Each row was made from one path, in order. Every step used is in the known rows, and no mark comes twice. Write each row's path.
Known rows
pama -> katared -> pemiko: [1,21,2,15,1,0,19,18,-34,16,-9,16,-2,-1,-2,-25,-38,-12,26,3,-1,27,-13,-42,16,9,3,-3,-8,2,-37,-20,-3,-31,-15,-1,2,-11,-8,23,23,-49,25,43,13,-24,-4,-13,12,-7,-18,10,11,-79]
sobar -> pemiko -> katared: [-10,-31,-71,13,5,6,-9,-18,5,17,-4,11,-18,-1,46,-20,6,-13,-8,-26,9,25,30,-22,-38,9,-18,-8,10,2,-34,-30,3,26,-12,-13,14,-16,-20,41,-12,5,-11,12,8,17,2,8,-4,6,-33,11,14,-8]
tefud -> seza -> kula -> katared -> pama: [-80,17,-3,-18,6,91,4,5,-27,28,14,-8,12,10,-20,1,18,-27,-60,17,-32,21,2,-56,-28,-21,20,59,-9,-102,-37,39,25,60,9,-6,12,36,33,69,-16,-15,-21,19,-3,-63,-20,-17,54,-14,-59,-37,-7,-6]
sobar -> pemiko -> katared -> pama: [-16,-19,-66,15,5,3,-15,-10,-14,30,-9,22,-15,-2,18,-12,15,-16,-14,-19,2,20,31,-36,-34,7,-2,6,8,-44,-45,-27,9,43,8,-13,8,-19,-19,92,-7,0,-22,15,5,7,-8,8,30,0,-13,-17,1,-18]
katared -> fuso: [10,0,-36,-18,58,11,10,-13,-13,9,-12,-13,-10,8,-36,-31,-8,-9,18,-13,20,2,1,-14,2,-2,-19,-3,21,40,-34,-19,3,-6,1,-9,10,-1,-11,-41,-17,1,8,24,14,-6,-3,11,3,-4,-11,25,-9,-13]
gunos -> pemiko: [16,22,-14,-24,-7,14,5,-1,-9,-23,1,24,1,-6,-6,-5,-16,-4,14,2,-38,-17,0,27,50,-5,-11,7,-26,-15,19,16,20,0,-28,3,6,12,-7,-9,-16,-20,23,13,20,-11,-11,-16,6,1,-45,-38,-9,3]
tefud -> katared -> fuso: [-36,0,-52,-5,51,31,8,-25,9,-21,-15,-20,-15,-2,7,-32,-14,-18,43,31,21,1,-4,-31,-52,1,-14,-23,0,29,-37,-22,-7,-13,-14,5,0,4,-6,6,-25,16,30,13,5,6,-2,0,6,9,-20,22,-22,-9]
fuso -> katared -> tefud: [-21,38,28,-16,0,-10,-17,-2,-44,-10,-2,-21,7,13,4,-3,-11,-16,-8,-17,35,2,-20,-22,17,-6,12,-28,-12,-4,2,-33,12,14,-5,6,24,-37,-15,15,17,-15,-20,-7,-22,-10,-20,-14,13,38,17,16,-5,-12]
tefud -> katared -> kula: [-57,-7,0,22,-12,22,15,-9,37,-31,-1,-26,14,1,24,-6,-5,-16,11,42,21,-1,-8,19,-70,1,-15,27,-22,-19,-28,-15,-15,-38,-22,29,-7,7,-7,65,-45,-14,22,1,1,-28,1,-27,17,2,7,35,-35,-12]
pama -> katared: [8,11,-1,11,-1,1,5,11,-20,-2,-5,-2,-16,-3,2,-12,-45,3,14,8,3,28,-6,-29,8,6,10,7,11,4,-29,9,-13,-32,-13,-1,2,-3,-3,8,32,-26,17,2,14,-30,6,-11,15,-16,-22,-2,20,-5]
gunos -> pemiko -> katared -> fuso: [-2,1,-68,-46,46,36,15,-13,2,-15,-10,20,-13,17,12,-41,-40,-29,16,-38,-23,-7,10,-10,65,4,-23,0,-4,8,-38,-23,32,-9,-35,-7,30,10,-26,-28,-37,-18,26,44,35,-18,-14,-19,1,1,-56,-8,0,-19]
pemiko -> katared -> fuso: [-12,-20,-56,-22,62,24,8,-16,7,9,-11,-10,-16,24,28,-41,-26,-27,1,-46,13,11,11,-40,12,10,-15,-11,25,22,-64,-39,7,-1,-3,-16,25,-2,-21,-23,-24,4,7,32,14,-7,-6,-5,-4,-3,-6,31,11,-23]
seza -> pama -> katared -> pemiko -> gunos: [-2,25,44,37,32,5,21,9,-18,21,21,4,-4,-61,10,-9,-42,-18,60,31,-12,27,-17,-44,77,13,20,-15,-28,1,-58,-28,-10,-68,-18,-24,-1,2,-12,-9,19,-37,38,30,-32,-60,-8,29,10,-19,13,7,14,-79]
kula -> katared -> tefud -> seza: [-69,-3,26,-4,2,60,11,-21,-28,15,4,-30,4,25,7,-11,-12,-29,-43,-8,-38,35,-5,-62,-21,-9,-32,16,13,-33,-29,-13,14,39,-5,5,34,30,7,8,7,-38,-19,0,-4,4,-17,-18,49,-11,-57,-3,13,4]
kula -> katared -> pemiko: [-74,5,19,8,-7,44,11,10,-19,12,-12,5,17,15,21,-15,-2,-18,-6,-9,-26,17,-1,-33,-11,-4,-36,-8,-23,-19,-16,-10,5,-8,-8,-5,4,29,11,33,-23,-26,-18,23,2,13,-5,-4,-15,-5,-19,16,5,-68]
sobar -> pemiko: [-5,-12,-47,26,-7,-4,-11,-10,-9,16,-5,7,-14,-18,-7,-9,27,1,9,5,12,18,19,4,-52,-1,-23,4,5,16,1,-10,-6,26,-4,-7,-1,-8,-9,37,-3,4,-12,3,3,23,3,23,6,0,-35,0,-2,2]
tefo -> katared -> tefud -> seza: [23,-11,10,-14,14,-1,8,-39,-16,-4,17,-9,2,11,-13,-11,1,-40,-16,17,-31,11,20,-58,-7,-6,-10,-47,31,-20,-40,-37,15,39,-7,14,30,4,3,18,29,-43,26,-8,-27,-5,-29,-18,54,-10,-42,13,0,32]
pama -> katared -> fuso: [13,10,-36,-1,50,19,14,1,-29,7,-15,-16,-27,0,-26,-35,-49,-5,36,-3,11,30,-4,-44,23,3,-11,1,31,41,-61,-3,-8,-40,-14,-9,10,-2,-15,-33,19,-25,22,21,25,-31,-1,-3,14,-26,-31,23,12,-17]
tefud -> seza: [-2,5,-7,-14,10,6,9,-24,15,17,11,-3,-4,-2,-3,5,12,-26,-18,1,-11,1,2,-30,7,2,3,12,8,-31,-11,-18,23,56,-2,4,8,14,10,9,13,-18,8,16,-3,-41,-8,-5,28,4,-74,-11,0,6]
tefud -> seza -> kula: [-15,7,-17,-17,12,51,9,-6,4,18,26,-12,3,-1,-18,-4,15,-22,-35,17,0,8,0,-23,-20,-14,31,54,-1,-34,-18,13,17,56,1,-2,9,8,22,13,-8,-12,19,28,-8,-55,-16,-11,35,5,-58,-15,-2,-5]
tefo -> seza -> kula -> katared: [-62,2,12,-15,30,105,6,13,-27,-3,0,-5,5,56,7,-20,12,10,-16,14,-64,17,-8,-47,-36,-26,38,21,-5,-10,0,48,3,3,1,3,24,26,21,32,-46,0,6,15,-13,7,-11,-5,-8,-24,-24,-28,31,-16]
pama -> katared -> tefud -> seza: [9,3,5,2,16,14,18,-16,-34,14,10,-21,-17,7,-7,-17,-53,-22,-7,2,-3,41,-17,-69,16,4,10,19,24,-12,-50,-23,5,14,-14,8,30,-10,-8,-1,56,-67,32,20,5,-45,-15,-27,75,-13,-51,-9,20,-1]
katared -> pemiko: [-1,9,14,2,-1,-4,13,9,-13,24,0,18,12,0,-1,-16,2,-9,15,-8,15,-2,-9,-13,10,3,-7,-5,-25,-3,-3,-27,6,-2,-1,-2,-1,-10,-4,15,-6,-34,9,45,1,2,-11,-2,-2,11,5,11,-9,-82]
seza -> kula -> katared: [-69,-2,-1,-2,-6,90,3,18,-31,5,8,-17,13,13,7,-12,4,1,-42,13,-22,28,2,-12,-40,-22,3,43,-11,-31,-17,58,-7,-11,-2,-9,6,22,27,25,-44,11,-23,-2,-2,-8,-7,-8,0,-12,-5,-8,7,-8]
pemiko -> katared -> tefud -> seza: [-22,-21,-8,-17,29,25,12,-33,-2,23,15,-16,-10,28,39,-20,-34,-42,-44,-37,0,19,-2,-71,17,9,7,4,21,-29,-53,-52,25,59,-5,4,45,-9,-18,5,14,-39,21,28,-5,-20,-25,-31,55,6,-33,7,19,-11]
tefo -> seza -> pama -> katared: [26,20,32,1,57,27,9,-2,-3,-4,5,-2,-17,-23,11,-5,-28,-2,53,23,-51,13,-8,-55,38,2,56,-22,6,30,-6,5,6,-9,-12,0,16,-12,-8,7,20,-21,37,23,-18,-22,-6,27,1,-37,-35,-20,30,-18]

Write each row's path
[-40,6,31,25,11,-1,25,14,-17,18,9,17,8,20,-2,-19,-7,-12,28,7,-15,1,-21,-28,35,4,1,-5,-33,-14,-48,-44,-1,-49,-9,-15,3,11,-10,2,-11,-29,22,34,-34,-38,-10,7,2,10,41,-3,4,-80]
katared -> pemiko -> gunos
[-31,51,13,-12,-9,-17,-5,10,-29,3,-15,7,22,3,15,-7,9,-21,21,-18,31,-11,-15,-20,16,1,11,-36,-38,-11,15,-42,20,6,-4,0,1,-27,-5,43,-3,-22,-21,28,-11,-30,-17,-4,-34,44,0,21,-10,-85]
fuso -> katared -> pemiko
[-59,4,-15,-12,3,88,9,-3,-8,21,20,-22,9,10,1,-6,13,-25,-48,15,-30,26,1,-45,-34,-19,3,53,-4,-56,-29,34,15,47,-3,-6,15,34,32,29,-26,-11,-7,14,-3,-41,-14,-13,24,-5,-74,-20,9,2]
tefud -> seza -> kula -> katared
[34,-10,-40,-16,52,0,9,-28,-3,-14,-9,-2,-7,6,-25,-30,9,-25,31,11,-6,-1,35,-30,-4,-5,-25,-67,33,34,-52,-18,3,-17,-11,-4,13,9,-1,-8,-8,2,14,-6,-4,8,-11,12,-8,-17,-11,41,-4,19]
tefo -> katared -> fuso
[-45,6,39,-2,21,63,8,-31,-21,20,17,-36,1,-32,17,3,-11,-42,-27,7,-30,32,-1,-58,0,-6,-24,7,4,-25,-29,-10,19,41,-8,-3,30,28,8,3,9,-30,-16,4,-18,-15,-22,7,43,-13,-59,-5,6,-2]
kula -> katared -> tefud -> seza -> pama
[-13,-3,22,22,-12,10,18,16,-2,-10,-2,-23,4,1,-12,-11,-40,-6,7,6,7,30,-8,9,1,5,-13,46,1,-5,-51,5,-14,-66,-24,12,5,0,-12,29,-3,-56,19,8,22,-73,3,-24,25,-30,1,28,-2,-18]
pama -> katared -> kula
[-13,-7,11,-21,18,55,12,-14,-34,24,29,-30,2,14,-30,-17,-5,-24,-52,8,21,24,-13,-40,-16,-17,22,54,3,-26,-32,0,12,56,2,7,35,-9,3,0,2,-42,31,29,-14,-35,-31,-23,76,5,-23,-13,6,3]
katared -> tefud -> seza -> kula
[-60,-2,-25,-6,37,62,6,-4,-24,2,-20,-22,-8,20,0,-28,-9,-12,10,-15,-18,21,4,-35,-17,-8,-53,-5,18,17,-40,6,2,-17,-5,-11,13,36,4,-21,-30,4,-28,2,17,14,-1,9,-13,-20,-32,19,6,-9]
kula -> katared -> fuso
[-9,-29,-53,11,17,14,-4,-39,-13,36,7,-6,-22,12,31,-27,2,-38,-34,-27,5,34,20,-59,-36,8,-19,7,22,-12,-59,-56,19,68,-12,-4,39,-20,-25,41,7,-34,5,28,-1,8,-15,-5,50,10,-60,7,12,-5]
sobar -> pemiko -> katared -> tefud -> seza
[-41,-35,-5,-1,1,17,12,-3,33,-7,6,-15,13,24,43,-16,-15,-28,-24,-36,16,10,10,7,-6,10,-17,29,2,-28,-51,-29,3,-24,-12,8,19,-2,-21,30,-42,-25,4,18,10,-46,-4,-29,0,-9,15,43,-6,-22]
pemiko -> katared -> kula
[-74,8,12,-6,-1,89,-5,27,-49,18,0,-5,17,9,-20,-4,7,-4,-51,16,-13,25,3,-30,-36,-25,12,56,-18,-79,-29,61,1,7,14,-7,1,27,26,62,-38,7,-36,1,-1,-17,-14,-10,35,-17,15,-33,-1,-15]
seza -> kula -> katared -> pama
[30,12,30,12,33,11,5,-7,-33,11,18,-24,-15,-68,-1,-4,-52,-18,22,20,14,39,-7,-33,40,6,15,-5,7,26,-30,-10,-9,-23,-15,-4,18,-23,-17,-19,44,-35,27,5,-14,-27,-11,14,44,-23,4,6,15,-7]
seza -> pama -> katared -> tefud
[-31,56,9,-16,-7,-18,-25,11,-32,-2,-16,5,15,1,-15,13,11,-12,1,-5,13,-13,-10,-23,25,-6,30,-18,-24,-61,5,-8,20,23,14,0,-3,-18,-1,78,12,4,-46,-7,-12,-36,-17,-4,7,31,18,-12,-16,-27]
fuso -> katared -> pama
[15,6,33,-10,36,19,8,-36,-11,25,33,-33,-5,-47,-9,7,-7,-41,-13,10,4,14,-5,-45,26,1,11,4,6,-7,-14,-33,20,57,-3,2,31,-10,-10,-15,28,-38,20,19,-24,-32,-25,7,64,-2,-35,-2,-1,0]
katared -> tefud -> seza -> pama
[18,24,40,5,56,29,18,4,-10,16,6,10,-9,-23,9,-17,-24,-15,67,21,-38,12,-15,-62,46,6,48,-24,-11,27,-10,-17,7,-15,-11,0,14,-13,-9,17,22,-44,48,54,-17,-23,-12,24,-3,-27,-33,-2,26,-81]
tefo -> seza -> pama -> katared -> pemiko
[-69,14,18,6,-9,45,-7,12,-33,12,-16,5,12,10,-6,7,-2,-10,-27,3,-41,16,1,-39,-15,-10,-13,9,-5,-76,-21,33,6,7,11,-1,1,34,14,63,-8,0,-44,-15,3,-3,-5,-5,24,-21,0,-30,-2,-7]
kula -> katared -> pama
[9,-1,22,11,6,9,9,9,-48,5,-1,-22,-16,7,-11,-22,-64,-5,-4,3,8,41,-17,-46,10,2,3,7,21,8,-47,-3,-14,-28,-14,7,26,-19,-16,-11,42,-51,25,5,8,-13,-10,-19,54,-19,6,3,21,-11]
pama -> katared -> tefud
[-7,25,52,22,63,30,26,9,-18,11,14,9,-11,-10,12,-20,-30,-13,75,31,-63,16,-28,-76,79,5,54,-28,-24,16,-41,-28,1,-50,-14,-10,19,0,-15,5,15,-39,56,44,-45,-48,-13,29,2,-27,1,-20,37,-81]
tefo -> seza -> pama -> katared -> pemiko -> gunos
[-10,-27,-1,-11,14,15,5,-11,-14,5,7,-11,-7,32,45,-25,-38,-25,-32,-40,6,20,-2,-50,17,8,4,-9,12,-11,-42,-35,4,9,-6,1,39,-18,-24,-1,2,-20,8,17,0,13,-16,-25,32,8,24,13,17,-15]
pemiko -> katared -> tefud
[-13,-32,-96,1,46,15,-3,-25,-6,26,-17,-1,-27,4,19,-44,6,-21,4,-37,25,27,34,-35,-40,8,-36,-7,30,35,-60,-50,3,18,-10,-21,22,-17,-29,15,-27,4,-1,32,17,14,-1,19,-1,0,-42,30,8,-18]
sobar -> pemiko -> katared -> fuso
[2,-3,-15,-37,13,31,8,-13,-20,-19,8,16,-2,20,28,-28,-51,-28,-12,-29,-23,2,-3,-15,60,3,-10,7,-14,-26,-17,-23,26,6,-33,6,41,-1,-29,-12,-12,-40,32,30,18,5,-26,-39,36,2,-20,-26,2,-9]
gunos -> pemiko -> katared -> tefud
[-57,53,32,7,0,-13,5,12,-30,3,-2,4,23,18,15,-13,4,-18,36,-5,5,-11,-32,-32,58,2,14,-34,-43,-20,-23,-54,13,-34,-6,-13,4,-10,-11,23,-7,-17,-13,16,-40,-51,-15,0,-28,44,32,7,0,-92]
fuso -> katared -> pemiko -> gunos
[-16,-11,-15,-26,-10,33,19,-1,21,-28,4,14,12,14,30,-18,-29,-27,-4,-26,-32,-7,6,33,40,4,-26,37,-26,-34,-28,-8,25,-31,-41,11,24,16,-25,20,-56,-47,21,30,33,-50,-12,-45,8,-11,-33,0,-15,-17]
gunos -> pemiko -> katared -> kula
[-32,-22,-12,-26,27,58,9,-17,-14,26,26,-25,-2,32,28,-27,-22,-43,-65,-25,12,29,-1,-69,-2,-2,23,39,11,-41,-59,-29,17,54,-6,-3,47,-13,-6,12,-6,-30,21,39,-8,-37,-30,-36,61,9,-25,0,16,-17]
pemiko -> katared -> tefud -> seza -> kula
[-61,-9,33,4,-4,55,2,-2,-42,2,-3,-25,6,25,17,-13,-23,-13,-34,-9,-21,34,-5,-36,-23,-10,-32,4,6,-14,-22,5,-2,-5,-6,4,27,22,1,-1,-3,-23,-27,-14,-1,32,-10,-14,29,-11,2,2,11,1]
kula -> katared -> tefud
